Each row was made from one walk, in order. Every step used is in the known rows, and no mark comes twice. Write each row's walk.
Known rows:
J > T > L: [ 26 -18  11  17  -5  13  10  -6   3  22 -21   7  14   7   8   3 -12   2
   3   9  -3 -19 -44  32   2  -5  34  32 -24  30]
X > A: [  1 -16  38  -5   9   8   1   2   1  36 -22  27  10 -14  17 -11 -20   4
  -4  -4  -4 -10  -6  -1   5   8  30  23 -26 -13]
J > T > L > R: [ 31 -26  20  11 -14  18  14  -4   9  39 -29  11  26   2  20  -9  -3  16
   3  -3  -3 -23 -31  41 -15  -3  23  24 -19  48]
J > T: [ 20 -26  27   8   4  19   5  -1   6  30 -11  20   6  -3  13  -2 -14  -4
   5  -5  -4 -22 -31  27  -6 -14  28  19 -23  15]
X > A > E: [-10  -7  25   3   2 -13   8  -9   6  45 -23  26   6 -14  21  -6 -20 -11
  -8  12  -8 -28 -12  20  12   6  43  19 -19 -16]
E > R > F > Z > Q > A > X: [ 34 -35   2  15  15  -6 -15   0   9   3 -24  44  -2 -34 -18  31  -3  -1
   4 -16   6  -3   9  21   8 -30  59  10 -13 -30]
A > E > R > L: [  3  -8  13  26   2 -23  12 -19  -5  42 -41  41  18 -15  -1  -7 -17 -22
  14   0   6 -27  -6  21   3 -31  40 -12 -31  11]
E > R > F > Z > Q > X: [ 40 -25  24  29   4  -5 -11  -2  27   9 -40  41  22 -38 -13  25 -17  32
  -1 -30  16   6  14  17 -29 -19  56   7   0 -47]
T > L > R > F: [ 40 -24  15  10  -3  13  13  -2  16  34 -26  24  34 -16   7   3 -20  14
   2  -3   6 -10 -17  39  -9   3  31  14 -21   8]
E > R > L > T: [ 23  -8  15  20  -4  -5  -7   3   3  37 -47  36  23 -19  -1 -12 -15 -11
  18 -43   4  -5 -30  13 -20 -15  24  -5 -27   7]
R > F > Z > Q > X > A > E: [  5 -15  23  18  -3 -29 -11 -11  31  32 -36  35   1 -49  12  21 -31  16
 -17  -3   1 -12  16  34  -3   1  66  18  -2 -58]
X > A > E > R > F > Z: [  6  -4  22  -4   8  -5   0   1  17  42 -44  49  15 -30   5  11 -21   8
  -2 -10  11 -13  15  30   9  19  62  40 -20 -43]
X > A > Q > Z > F > R > W: [ 15 -40  15 -17  -8 -11  -5  10  20  44 -25  29  -1   9  30  -3 -35  -5
 -19  -4  -1  -9  16   8 -22  17  71  14 -25 -24]
T > L > R > F > Z > Q: [ 43 -25   9  23  -2  13 -11 -16  20  20 -43  16  18 -35  15  16 -19  15
  -6 -15  22  -6   8  31 -31  -9  47  27  -2 -10]
T > L > R > F > Z > Q > X: [ 46 -24  19  32 -10  -4  -7  -2  29  11 -43  21  24 -34   0  19 -20  41
 -11 -20  11   4   7  35 -36 -11  52   9   9 -18]
J > T > L > R > F: [ 38 -33  14   8  -8  15  10  -4  22  43 -23  24  27 -19  13   8 -19  17
   4  -5   2 -16 -23  54  -8  -2  29  24 -28  17]
Q > Z > F > R: [ 20 -43  21   5  -7   7   7  -2   9  24 -26   4  13  14  10   9 -12   3
   0 -13  -9  -5   5   6 -23 -10  80  -7  -7 -20]
Q > Z: [ 16 -26  28   2   3   2  11   8 -11   6 -29  21   6  14   1  -5  -5 -10
  -3 -20 -10  -4   0 -15  -5  -2  42  -7  -4  10]
Z > Q > A: [ 28 -40   9  28  10   3 -18 -16 -10 -11 -25  23   9 -12  16  12  -3 -10
   7  -8  -1  -8  -1 -11 -17 -22  34 -12  -6  -1]
X > A > Q: [ 16  -8  41 -21   4   6 -21  -4   9  42 -15  25  -8 -14  26  -6 -32 -14
 -14   4  -4 -28  -5   9   1   6  37  37 -26  -4]
J > T > L > R > E: [ 43 -22  21  23  -8  18   9  -9   3  32 -22   2  29 -18   9 -15  -5  15
   6   9  10 -38 -19  38 -10 -14  33  24 -30  25]
X > A > E > R > F: [  7 -18  19   0   4 -15  10 -13  22  51 -28  52  25 -31   4  13 -21   3
   7  -3   5 -18  -1  27  17   5  46  24 -38 -40]
A > Q: [ 34  -6  31  -5   6  14 -14  -4   4  26  -9  18  -1   0  14  -4 -28 -23
 -10   5   0 -32 -19  17 -12  -9  36  21 -15  11]
X > A > Q > Z > F: [ 13 -40  27 -12 -15 -14   0   1  13  35 -16  14 -10 -11  19  11 -21 -16
 -16 -17  -7  -5   7  -4  -6  -6  63  23 -17  -4]
A > E > R: [ 12  -8  17  15   2  -6  19 -12   3  34 -29  35  28   1  -2  -1  -2  -8
  10   0   5 -27 -20  19   0 -11  42   9 -19  -6]
A > E > R > W: [ 11 -10  -1  16   7 -13  26   6   5  33 -27  53  32   7   5 -13 -15  -8
   1   4  16 -18 -19  19 -12   2  32   4 -26  -7]
Q > Z > F: [ 17 -44  16  13  -7  -4  24   7   3  17 -16  11   8   1   2   8  -9 -10
  -5 -21  -1   7  -7  -6 -15 -18  59  -3  -7   1]
F > R: [ 23 -16  32   2  11  25  -7  -4   4  25 -25  13  19  13  11  -7 -19   4
   3   2  -6 -24  -9  19 -17  -3  54  -1 -13 -18]

Which walk is each row?
[ 36 -28  22  24   6  19   1 -10   7  27 -10  -3  25 -17   2  -1 -20   4
   5  12  13 -29  -2  22 -17 -25  76   3 -27 -43]
Z > F > R > E
[ 28 -28   7  19  15  -1 -16   7  -5  -7 -19  23 -14 -19  -8  16  -3 -10
  -6  -6  -3  -9  -1  14   2 -33  54   5   3  -9]
F > Z > Q > A > X
[ 35 -25  14  21  14  15 -18 -13  16  11 -29  23   5 -38  10  19 -27  -1
  -6 -17  23  -4  10  18 -24 -16  52  21  -4 -37]
R > F > Z > Q
[ 18 -27  34  10   2 -14 -16  -3  31  28 -44  48  15 -51   0  21 -21  40
  -4 -30  10   8  27   7 -11   0  53  25 -16 -58]
E > R > F > Z > Q > X > A
[  4 -15  45   4   3  -9   1  13  11  27 -24  33  13 -18   3  -5 -22  28
  -9 -10 -12   0  -4   2  -1   6  35   8 -15 -24]
Q > X > A
[ 36  -6  39   6  -1  -3 -12   9  14  15 -12  24   5  -4  -1   2 -30   5
 -15  -3  -8 -19 -17  19 -18 -12  43   2  -3  -4]
A > Q > X
[ 27 -19  32 -13  -4  -2  -9   2  -3  14 -24  19 -10  13  11   0 -17 -25
 -13 -13 -11 -20   2  -5  -8  -3  48   9  -5  18]
A > Q > Z
[ 38 -17  34  19   6  21   7  -1  -1  29 -17  14  31 -24   6 -24  -9   8
   4  -1  14 -32  -2  18 -18 -18  30   2 -22   2]
L > R > E
[ 25 -23  10  22 -11  -1 -14   0  15  44 -37  11  15 -17  12  -4 -30  -9
   9 -31  -3  -5 -28  33 -34 -19  57 -13 -18 -15]
Z > F > R > L > T
[ 15 -31  17  22   3  -1   0 -13   4  41 -28  12  11 -12  11  -2 -34 -11
   7   1   2 -13  -1  25 -20 -36  66 -19 -27  -9]
Z > F > R > L
[  0 -20  26  21  -7 -33  -3 -20  22  33 -27  26   6 -33  16   9 -21  10
 -12   3  -8 -18  -2  19  -5 -13  49   4  -7 -36]
Z > Q > X > A > E
[ 15 -41  33 -19 -15  -3 -14  -7  19  43 -26   8  -6   3  25  10 -23  -1
 -12  -9 -14 -16  18   7 -13   3  84  17 -17 -24]
X > A > Q > Z > F > R
[ 26 -28  10  25  13   8 -25  -4 -14 -18 -36  22   2 -13  14  13  -4  -5
   0 -14   6  -4  13  -8 -22 -10  48   1   8  -5]
F > Z > Q > A
[ 31 -24  20   6  13  10  10  -3  14  30 -22  47  32 -19  -9  12 -18   5
  14 -15  12  -8 -10  17  -1  -7  35  12 -34 -26]
E > R > F
[ 44 -12  20  25  -3  16  12  -5  -3  23 -25   3  37 -17   2 -18  -7  13
   3  10  13 -32 -13  24 -11 -10  33  14 -23  16]
T > L > R > E
[ -4 -13   6   4   5 -20  22   6   9  47 -32  59  27  -4  14 -15 -17  -1
  -3   2  13 -16  -9  12  -1  17  32  16 -35 -17]
X > A > E > R > W
[ 40 -29  20  18   6  17 -16 -12  21  24 -35  26  14 -41  19  11 -20  10
  -6 -25  22  -6  17  27 -37 -15  44  18   0 -21]
L > R > F > Z > Q
[ 27  -8  22   5  19  21  -4  14   7  16 -27  31  11 -19   0   6 -30   1
  -7 -11  13  -4   2  25  -8   7  54  24  -6 -27]
R > F > Z
[ 28 -35  33  -6  -9  -1 -19 -11  13  37 -20   2   0 -19  15   4 -24  -3
  -8   4  -1 -32  28   7  -6  -7  89  19 -30 -41]
X > A > Q > Z > F > R > E
[  3 -11  26  19  -8 -26  -3 -13  21  33 -50  41  16 -31   5  11  -6  24
  -3 -16   7 -14  16  14 -10  -5  61  23  -7 -39]
F > Z > Q > X > A > E > R
[ 37 -39   8  13   9   0 -17   4  11  11 -21  33  -5 -38  -2  20  -6   2
  -5 -17   1  -6  12  34  -6 -29  51   2  -1 -12]
L > R > F > Z > Q > A > X
[ 42 -28  30  26  -2   0 -12   2  29  17 -36  30  19 -41   3  15 -22  36
  -9 -31  11   2  16  29 -42 -17  49  -1  11 -30]
L > R > F > Z > Q > X
[ 22  -7  16  22  -1  -3 -10   6   1  32 -37  23  10 -20   7 -16 -27 -18
   7 -34  -2  -6 -36  17 -21 -13  24 -10 -16   8]
R > L > T
[ 11 -19  39  14   2  -9 -17   1  18  20 -38  27   3 -36  11   6 -21  31
 -15 -20   2   3  17   1 -19  -1  49  19   0 -39]
F > Z > Q > X > A
[ 12 -22  40 -25  -6  -8 -15   1   2  28 -28  25 -15   0  20  -2 -20 -16
 -16 -13 -15 -18  16 -13   4  11  47  23 -15   7]
X > A > Q > Z
[  5 -22  25  20  -9 -31   3 -24  25  38 -38  42  21 -31   5  12  -6  18
   3 -10   1 -17   3  11  -6 -14  47  11 -19 -36]
Z > Q > X > A > E > R
[ 28 -21   7  24   6  -4 -10 -25  21  24 -39  35  13 -39   6  25 -17  -2
   1 -14  24 -16  12  28 -18 -17  61  23  -8 -43]
A > E > R > F > Z > Q
[ 15 -30  18  18  -4 -32  -1 -24  38  43 -32  52  23 -50   1  28 -21  21
   4 -12   5 -10   9  27   0 -13  51   9 -25 -60]
Z > Q > X > A > E > R > F
[ -3  -9  31  10  -6 -26  13  -4  16  42 -37  46  25 -15  -2   2  -7  21
   2  -5  -7 -17  -4  17   6   1  46  11 -21 -27]
Q > X > A > E > R
[ 33 -38  22  17  -2   8   3  -6   3  18 -20  -2  17  -8  -1   2 -12   2
   2   0   5 -21  14   7 -15 -21  84  -5 -20 -35]
Q > Z > F > R > E
